Each row was made from one small tree. Brackets hold a mark, then the marks that hang from it, in alphabetical order. Every link used is in the known rows. Write each row's tree.
In the rows, zero is written as 128.
Known rows
(futum redum (vigu pitim tepi)): [ 81 142 118 187 148 179  65 111 139 131 104 101 131 136 136 116 166 118
  55  93  59 158 193 186 169 183 115 154 180 102 116]
(kisap galon (kazo lida) susa tepi): [150 116  87 127 140 115 117 166 151 156 145 141 130 141  57 152 172 131
 218 144 201 119  51 114 128  89 141 135  73 135 142]
(susa (kisap tepi)): [131 126 113 146 164 140 139 135 118 132 132 134 131 141 141 108 116 123
 158 168 145 139 144 114 124 134 126 131 111 148 140]
(paro (galon (kisap (kazo lida (vigu pitim))))): [146 109 130  71  92 117 142 117  71 117  70 134 135 137  97 131 150 142
 145 169 117 121 123 137 174 163 167 124 111 179 180]
(lida kazo): [ 86 125 117 148 127 119 107 115 142 118 138 150 145 157 187  98  86 128
  92 119  92 135 176 104 138 136 119 153 142 119  98]
(kazo (kisap galon) vigu): [106 109 141 116 139 102 165  99 124 148 140 158 124 122 136 124 117 138
  87 119 120 126 109 107 122 105 137 123 123 148 145]
(futum (vigu pitim)): [ 88 130 116 188 129 135  97 115 122 126 109 108 136 150 140 127 129 113
 101 138  68 169 155 156 145 173 139 147 167 128 117]
(futum (paro galon) (vigu pitim)): [ 97 107 123 180 148 160  87 129 104 106  83 123 132 183 122 142 181  71
 124 159  57 199 169 133 146 190 131 172 200 159 120]
(lida (kazo (kisap galon susa tepi))): [122  80 101 148 155  96 126 120 149 149 179 139 124 150 124 149 133 118
 152  98 157 107 112  97 104  69 123 139 115 102 110]
(paro (galon (kisap kazo susa tepi))): [171 125 122 104 134 154 112 137 126  89 145 119 135 144  94 162 151 102
 208 168 180 109  94 114 144 113 146 136 101 152 123]
(susa (kisap kazo tepi)): [156 134  98 131 141 119 122 148 129 132 136 117 130 141 122 135 119 124
 192 160 169 124 129 100 119 114 133 126  93 169 150]
(voket (pitim (vigu (tepi kisap)))): [121 143 158 151 152 151 109 112 119 110  90 113 116 131 155  99  59 112
  57 102  74 149 136 159 144 148 104 135 192  73 138]
(lida (kazo (kisap tepi) vigu)): [103  88 135 151 106  68 133  95 118 131 144 169 124 138 144 105 107 144
 121 117 112 116 159  87 118  80 120 115 128 147 139]
(paro galon): [106 134 141 114 134 161 131 102 138  97 107 148 147 149 142 119 120 116
 108 166  93 165 147 124 147 157 140 168 142 152 129]
(kazo (kisap galon)): [108 112 127 130 145 130 154 108 136 140 161 131 128 122 145 144 110 128
  96 112 112 134  99 120 119 129 142 147 129 112 124]
(pitim (vigu (kazo kisap) tepi) voket): [ 92 161 180 131  85 189 119 104 121 121  95 107 113  71 184 132  69  86
  26  91  57 130 127 187  89 110 128 140 147  74  93]
(galon (kisap kazo susa tepi) paro): [179 148 123 121 115 127 127 176 115  92 186 117 128 111 112 156 154 135
 235 146 192  77 102 117 127 128 126 109  95 146 107]
(kazo (kisap susa tepi) lida (vigu pitim)): [133  92 111 133 108  83 134  94  95 155 126 119 109 126  88 109 141 169
 145 145 142 119  94 127 125 109 166  90 102 149 163]
(lida (kazo kisap (vigu pitim tepi))): [112  91 134 102 107  98 112  72 124 147 101 117 115 150 199  80  77 165
  32  84  73 121 215 142 129 104 144 105 173 128 161]
(kisap (galon paro) (kazo lida) susa tepi): [165 124  99 108 122 108 144 191 136 147 155 150 129 119  53 164 204 137
 252 141 204  99  69 110 118 111 129 124  74 150 141]
(vigu kazo pitim (tepi (kisap susa))): [169 145 131  87 133 147 121  94 140 141  74  51 126 122 154  94  80 165
  50 121 143 142 162 187 142 136 126  99 144  82 137]
(vigu (kazo lida) tepi): [133 156 137  93  93 181 135 107 131 139  68 128 135 100 155  80 124 150
  76 128 106 133 157 167 134 135 133 140 124 101 151]
(futum paro redum (vigu kazo pitim)): [ 77 149 116 205 143 162  85 132 102 127  98  97 134 136 121 147 217  87
  90 109  66 166 179 158 159 200  88 157 171 124  69]
(futum redum (vigu (pitim voket))): [ 35 142 123 227 135 149  77 134 129 125 111 108 138 132 111 163 143  78
  78 119  34 168 147 169 160 201 129 148 161 102  60]
(voket (pitim vigu)): [ 83 154 146 171 157 148 114 117 110 107 119 137 127 141 156 126 101  89
  99 119  64 146 114 143 135 149 121 162 172 113  96]
(kisap kazo susa): [140 161 100 122 121 131  90 118 167 110 159 103 131 142 135 134 107 124
 141 141 156 127 105 101 120 115 148 117 100 149  99]
(susa (kisap (galon paro) (kazo vigu) tepi)): [172 118 127  89 150  84 176 182 110 151 125 160 124 122  90 147 179 133
 233 155 201  99 133  93 111  95 111 103  89 206 178]
(vigu (kazo kisap) tepi): [141 148 151  94  94 173 139  76 139 126 107  96 124  96 184 110  97 146
  46  96  94 125 169 162 107 111 137 131 139 102 135]
(galon kisap paro): [128 154 147 123 121 152 156 149  95  88 165 138 141 101 171 116 120 141
 142 143 114 107 143 132 145 186 126 136 133 123 104]
(pitim (vigu tepi) voket): [ 64 158 166 157 131 194  87 135 139 113 102 139 121 117 180 102  56  87
  46 121  59 151 125 175 120 133 127 149 162  86  93]
(kisap susa): [116 155 113 136 146 148 105 107 155 115 155 118 134 146 155 105 102 127
 110 146 133 138 119 112 126 133 142 130 120 132  96]
(tepi (kisap (galon paro) kazo)): [163 131 127 107 124  83 163 175 135 125 146 128 138 114 103 162 122 155
 167 122 164 130 108 107 138 153 105 119 115 128 143]
(tepi (kisap kazo)): [146 143 117 135 109  94 119 129 142 109 136 113 134 131 125 129  67 157
 115 135 138 149 114 103 144 150 127 117 116 124 131]

Write each row's tree
[128 122 136 106  79 134 136  79 121 139 109 152 112 110 144  71 100 168
  60 117  91 125 142 120 117 118 160 110 125 126 186] : (kazo kisap lida (vigu tepi))
[185 123  94  91 121 130 112 144 166 156 117 109 119 129  85 120 108 153
 125 117 183 125  83 121 135 115 135 110 105  93 174] : (vigu (tepi (kisap galon (kazo lida) susa)))
[118 118 123 131  76  58 126 143 104 140  68 117 125 125  84 130  63 153
 106 152 110 150  97 130 157 158 161  72 109 138 151] : (tepi (kisap (kazo lida (vigu (pitim voket)))))
[124 112 148  97 113 122 127  74 120 141 101 103 111 132 175  88  85 170
  41 113  84 134 174 162 130 120 160  99 163 135 170] : (kazo kisap (vigu pitim tepi))
[ 82 135 132 160 170 182  99 128 124  89 127 151 138 165 119 133 190  91
 107 139  88 171 156  96 169 196 106 175 158 148  87] : (futum (paro galon) redum)
[131 105 117 119 130  87 150 164 121 161 105 188 131 135  52 133 172 148
 200 152 178 118  71 112 143  83 131 124  86 169 179] : (kisap galon (kazo lida vigu) tepi)
[107 145 114 191  93 160 111 139 101 125  87 142 132 121 114 118 190  82
 126 142  78 167 138 122 120 167 112 155 141 121 106] : (futum paro (vigu (kazo lida)))
[176 147 150  59 114 162 165 116 146 143 135  94 119  82 151 145 159 138
 107  89 153  95 148 154  82 103 121 117 124 105 127] : (vigu (kazo (kisap (galon paro) susa)) tepi)
[116 168 171 118 140 187 119 106 116 118  62 109 125 115 175 112 112  93
  62  99  70 134 156 191 125 115 105 153 183  95 115] : (voket (pitim (vigu kazo tepi)))
[ 85 134 142 125 138 167  93 128 142 133  81  98 131 148 175 114  54 124
  54 127  65 163 161 199 147 153 164 124 174 100 108] : (vigu (pitim voket) tepi)
[157 135 129 115 154 105 160 152 137 127 161 125 129 116 113 131 122 143
 145 134 174 130 105 107 131 157 105 115 121 107 122] : (tepi (kisap (galon paro) susa))
[131 124 129 135  77 127 165 106  99 137 115 128 130  83 106 129 148 150
 137 129 120 127 105 142 115 118 134 136  89 106 143] : (vigu (kazo (kisap tepi) lida))
[168 155 132 128 135 136  78 119 149 109 113  79 104 137 125 131  72 104
 102  96 125 127 107 137 122 112 113 110 158  94 127] : (voket (pitim (vigu (tepi (kisap kazo susa)))))
[149 110 129 128 145 114 165 147 133 136 193 131 121 110  99 165 169 135
 193 122 175 106  93 114  96 109 124 124 111 126 122] : (kazo (kisap (galon paro) susa tepi))
[105 119 143 106 125 124 105  98 147 130  96 171 132 156 193  55  80 145
  57 113  97 123 212 116 138  94 116 121 163 136 144] : (lida (kazo (vigu tepi)))
[164 131 115 110 147 107 138 186 149 132 168 133 131 130  76 174 183 130
 243 135 209 106  88 115 115  94 118 121  95 156 120] : (kisap (galon paro) kazo susa tepi)
[106  91 113 165 113  96 124 108 127 122 162 145 131 139 158 126  99 136
 129 106 103 125 151 101 115 107 122 140 130 110 119] : (lida (kazo (kisap tepi)))
[143 131 128 109 131 124 157 128 139 131 191 119 119 110 131 157 150 129
 147 112 148 110 105 107  93 134 134 125 115 124 111] : (kazo (kisap (galon paro) susa))
[180 141 113 102 129  86 146 167 151 128 163 109 130 120  96 164 131 145
 179 123 192 119  93  96 124 137 111 105 100 128 128] : (tepi (kisap (galon paro) kazo susa))
[174 118 109 103 107 152 120 143 111  99 131 132 134 129  61 151 174 116
 223 173 175 105  76 113 141 127 157 139  77 149 149] : (paro (galon (kisap (kazo lida) susa tepi)))
[103  71 115 154 148  95 144 130 132 149 161 156 130 144 135 146 123 127
 139  96 128 118 126 109 118  91 113 154 130 104 128] : (lida (kazo (kisap galon tepi)))
[105 148 110 179 105 146  96  76 126 135 132  56 126  98 110 171 196 100
  74  85  90 132 151 155 124 162 118 133 128 103  79] : (futum redum (vigu (kazo (kisap susa)) pitim))
[137 137 137 105 145 180 125 102 121  83 141 122 138 138 140 125 126 100
 126 166 133 123 119 118 144 158 149 150 127 132 106] : (paro (galon (kisap susa)))
[179 135 136  82 125 116 147 172 149 131 123 122 126 116 122 137 109 164
 138 104 161 122 139 134 136 137 105 115 137 110 170] : (vigu (tepi (kisap (galon paro) kazo)))
[182 141 107 118  88 125 136 179 100 109 174 130 130  98  86 146 173 144
 247 152 189  75  85 114 128 140 140 108  76 137 130] : (galon (kisap (kazo lida) susa tepi) paro)
[ 97 150 158 166 105 149 118 118 115 117 132 108 115  77 121 162 108  73
 119 121 115 120  73 155  78  87 122 126 100  92  66] : (pitim (vigu (kazo (kisap susa tepi))) voket)
[125  76 137  94 161  79 132 119 131 169  72 137 127 163 155  82  75 169
  47 100 123 135 190 148 165 117 105 107 179 106 180] : (lida (kazo (vigu pitim (tepi (kisap galon)))))
[131 143 127 109 160 137 147 152 144 128 166 137 136 126 130 139 155 125
 161 137 160 119 114 118 119 138 123 136 121 134 102] : (kisap (galon paro) susa)
[116  74 118 134 148  72 138 108 137 155 161 164 121 147 111 129 140 126
 145 108 164  99 120  84 107  47 115 114 114 140 129] : (lida (kazo (kisap galon susa tepi) vigu))
[119  74 147 124 121  59 177 145 105 144 152 189 128 120 123 135 160 148
 170 105 139  94 155  90 111  85  96 119 130 147 150] : (lida (kazo (kisap (galon paro) tepi) vigu))
[156 114 152  87 118 107 181 149 115 153  88 177 124  99 101  79 128 179
 110 130 144 122 140 127 145 147 108 104 132 115 205] : (kazo lida (vigu (tepi (kisap (galon paro)))))
[147 138 120 122 130  95 106 125 146 123 142 140 124 145  94 118 130 139
 186 159 190 116  98  95 123  66 137  93  91 186 129] : (kisap (kazo vigu) susa tepi)
[145 120 101 123 164 118 112 160 164 144 160 126 131 152  85 163 152 119
 204 139 205 117  68 118 125  76 131 131  96 143 118] : (kisap galon kazo susa tepi)
[128 106 113 132 200 137 155 154 124 157 131 142 133 147 119 130 139 112
 174 162 170 131 120 121 125 120 121 147 110 143 149] : (susa (kisap galon tepi))
[137 125 128 127 171 129 154 173 141 133 164 146 134 129  97 143 174 130
 211 147 187 116 102 129 120 113 110 134 115 136 113] : (kisap (galon paro) susa tepi)
[123 121 140 115 127 117 176 135 123 129 172 138 128 103 145 154 142 141
 131 109 115 122 123 117 110 149 132 139 128 125 125] : (kazo (kisap (galon paro)))
[ 89 136 138 118 108  86 109 139 125 134  85 116 130 148 131 145  74 127
 109 148  98 143 122 142 143 125 165  92 132 174 110] : (kisap (kazo (vigu (pitim voket))))
[126 129 153 104 103 138 129  72 137 127 121 139 114 116 173  78  82 157
  48 112  95 129 157 127 116 100 148 106 149 136 160] : (kazo kisap (vigu tepi))
[ 99 155 131 192 119 161 106 131 114 109 101 128 133 135 143 126 171  76
 112 138  83 168 154 125 118 156  99 152 159 134  85] : (futum paro (vigu kazo))
[147 162 138 115 129 156 140 138 110  91 182 119 135 108 160 117 128 128
 152 144 145  94 128 122 129 171 133 118 121 124  89] : (galon (kisap susa) paro)
